What can hang from each mark:
seru: lagu
kati: gatat lagu lenema roros
roros: kati lebu
gatat: kati
lebu: lagu lenema roros
lenema: kati lebu
lagu: seru

Every row comes from one small tree of marks. The marks that hang from a mark follow it in brackets, in alphabetical order. Every link used is in the known rows. Which tree was each row made from?
Known rows:
gatat[kati[roros[lebu[lenema]]]]: [ 12 -15   0  23  -2   5  12  -2  -1  18  -5   1   3  21 -18  28   9  16
  18   7  26 -11  18]
kati[gatat lagu[seru] lenema roros]: [ -6   6  16 -11  -8 -18  10 -24 -23 -13  -3   3  -5  -3  -4 -49 -23 -38
  16   9   9  -8  -8]
lenema[lebu[roros]]: [ 24  -5 -18   6   7  -1 -17  -3  27  24  16  25   0  -3   6  18  41  29
 -15 -15  -4  22  -2]
gatat[kati[lagu]]: [ 25 -29   4  10  -9   5 -20  13 -10  -8 -13 -31 -12  10   8  20 -22  -6
 -14 -17  15 -32   7]
gatat[kati]: [  3 -19  -5   8  -9   6 -37   0   1  -5   7 -12  -4   7 -10  43 -25   9
 -19 -24  21 -20  -1]
seru[lagu]: [ -6   8 -19  27  -2  47 -42  14  20   1  -8 -32 -14 -13  -5  25 -19  -8
 -26 -13  -7 -30 -14]
lenema[kati[gatat] lebu[lagu roros]]: [-19  -1  -8 -17   0 -11  -4  -2  15 -18  15  28  17  -3  39   7  26  12
   6   5  -6  43   6]
lenema[kati]: [ 14  -9  -5   4 -11  31 -29  -9   7  -1  12  -7   2 -22 -11  32  -9 -28
 -13 -13   7 -23   2]
kati[gatat lenema roros[lebu]]: [-31  18  -3   3  -3 -14  -1  -6   5 -10   4   4  -2  -9 -18 -16 -16   7
  19  -1  -9  27 -14]
lebu[lagu lenema]: [  2   3 -10   8  12  18  -8 -12   4  18  -9 -18  -1  17  11  31  25   6
  -2   5  -7 -17  11]
lebu[lenema]: [ 24   3 -14  24  22  14 -14 -20   8  33   5 -26  -4  13 -13  24  17   1
  -4  -5  10 -16   7]
kati[roros]: [  6  -2   0  -4  -6  19  -9 -31   5  15 -12  -9 -10 -20 -17  22 -14 -19
 -16  -4  -4 -24   7]
lebu[lagu[seru] roros[kati[gatat]]]: [-14  12  13 -41  12 -20  -4  32 -14 -18  -3  47  15   2  19 -23  -4  19
  -4  23   0  -3   1]
kati[gatat lagu lenema roros[lebu]]: [-12   9   6   6  -2 -16  22   6  -7 -14 -16 -20  -9  -3  -5 -38 -11 -10
  25   6 -14  14  -7]
lebu[lagu lenema[kati] roros]: [-10   0  -9   1   9  15  -1  11   3   5  -5  35  23   7  48  28  48   0
   5  21  14  -4  16]
kati[lagu lenema]: [  1  -1  -3  16  -1   4  -5   6  -1   3  -7 -26  -9  -5   3  -4  -8 -14
 -16 -13  -7  -6 -17]
lenema[kati[gatat] lebu[lagu]]: [-14  -1  -5 -13 -10   1  -5 -24  11 -17  21 -14   5 -11   5  11   1  -7
   3  -8 -13  33   5]
roros[kati[lenema]]: [-18   6   2   8   5  -5  12  10   6   4   6  -1   9 -16 -33   4 -41   4
 -41 -13   1  11 -27]
gatat[kati[lenema[lebu[lagu]] roros]]: [-58 -19   4 -12 -32 -18  30 -25   6  -7   5  30  12  -1   3  33 -13  10
 -15 -15  10  43 -17]
lagu[seru]: [ 28  -4  -2  -9 -12  24 -45  -9  -4  16  23  21  -4  -4 -21  17  10 -15
  -9 -11   6 -40  -3]
roros[kati lebu[lenema]]: [ 37   6  -4  29  22  11  23  22   5  31   1 -17   2   7 -34   4  12  25
  -4   6   0 -10   5]

Which tree is each row?
[ 11   2   6  -8 -13  23  13  -3 -13  24  -1  36   5  14  -7   5  57  -2
  34  22  -4 -32  19]
kati[roros[lebu[lagu[seru] lenema]]]
[ 24   3  -5  21   8  18  13 -12   6  34  -9  -6  -5   6 -21  14  31   6
  19  10   0 -18  16]
kati[roros[lebu[lenema]]]
[-33   9  -2  -2 -10   0  20  50   4  -5  -6  19  11  -8 -17   6 -10  27
 -16  -7 -25  16 -23]
roros[kati[lenema] lebu[lagu]]
[ 12  -9  14  -9  -5   5  18 -27 -12 -23 -24 -38  -7 -23   9 -22 -37 -55
   8  13   1 -19  22]
lenema[kati[gatat lagu roros]]
[ 55  -2  14  13  27  -5  32  31 -19  25 -14  25   8  18  14 -34  27  -1
  -4  30  25 -31  13]
lebu[lenema roros[kati[lagu[seru]]]]
[-47 -13  -6  -1 -25 -20   3  -1   7  -8  22  19  10  12   6  39  -2  28
 -15 -30   7  44 -26]
gatat[kati[lenema[lebu[lagu]]]]
[ 23   5  10  -2  32 -22  17  33  -6 -15 -27 -22  -3   0  21 -40 -26  12
 -13  15  -3   0   9]
lebu[roros[kati[gatat lagu]]]
[ -4   7  -9  10  18 -41  11   1  10  -5  11   2   2  12  31 -36  17  19
   4  -5  -3  57 -18]
kati[gatat lagu lenema[lebu[roros]]]
[ 29  -3  18 -19  -3  -1   1 -27 -21  -4 -13 -13 -16  -6  -2 -41 -17 -40
  17  14   1 -36  17]
kati[gatat lagu[seru] roros]
[-53  15 -14 -12  11 -35   3   0  17 -14  19  34  13  13  32  -5  22  41
   2  -5 -12  73 -21]
kati[gatat lenema[lebu[lagu roros]]]
[ -1  19   0   9  30 -12  29  29  -2   0  -8 -24   3  20 -10 -14  -4  34
  18  20 -12  11  11]
roros[kati[gatat] lebu[lagu lenema]]
[-18  11  11   0   2 -19  20 -23  -9 -16 -23 -32 -11  -8   6 -33 -39 -28
   5   5  -5  11  -7]
kati[gatat lagu lenema roros]
[ 37 -30  12  -1 -20   7 -26  14 -24  -4   7   0  -9  16  -2   5  -9 -19
  -2 -13  29 -49   8]
gatat[kati[lagu[seru]]]
[-43  14   0  -7   4 -19   1 -34   2 -12   1  -3   0 -14 -13 -11 -43 -11
  -2  -1   1  22 -15]
kati[gatat lenema roros]
[  6  -4  -9  16   4 -18  11   8  14  12   8  20   3   3  25 -13  38  17
 -11 -10  -3  39 -18]
kati[lagu lenema[lebu[roros]]]
[-29  -2   5 -21 -20  10   3   4  -2 -28 -10   5   4 -17   5   3  -4 -18
  24  14 -18  -1  17]
lenema[kati[gatat roros[lebu[lagu]]]]
[ 33 -10  13 -11  -8   8 -21  -3 -22 -22  13  -9  -5  -7   2 -30 -10 -49
  17   6  13 -33  13]
lenema[kati[gatat lagu[seru]]]
[-25  10   2 -24  -9   4  -4   0   1 -14 -18  -7  -8  -3   1   0   0   9
  24  11 -30   0  14]
kati[gatat roros[lebu[lagu]]]
[ 17   9   1   4  17  -7  -4  27   4  -9   5 -28  -6  -7 -35 -16 -31  26
   2  -2 -15   3  -1]
roros[kati[gatat] lebu]
[ 16  -7  -3 -21 -22  18 -13 -17   4  19  30  29  -1   3 -10  18  39   3
  -5 -15 -15  -5  -4]
lenema[lebu[lagu[seru]]]
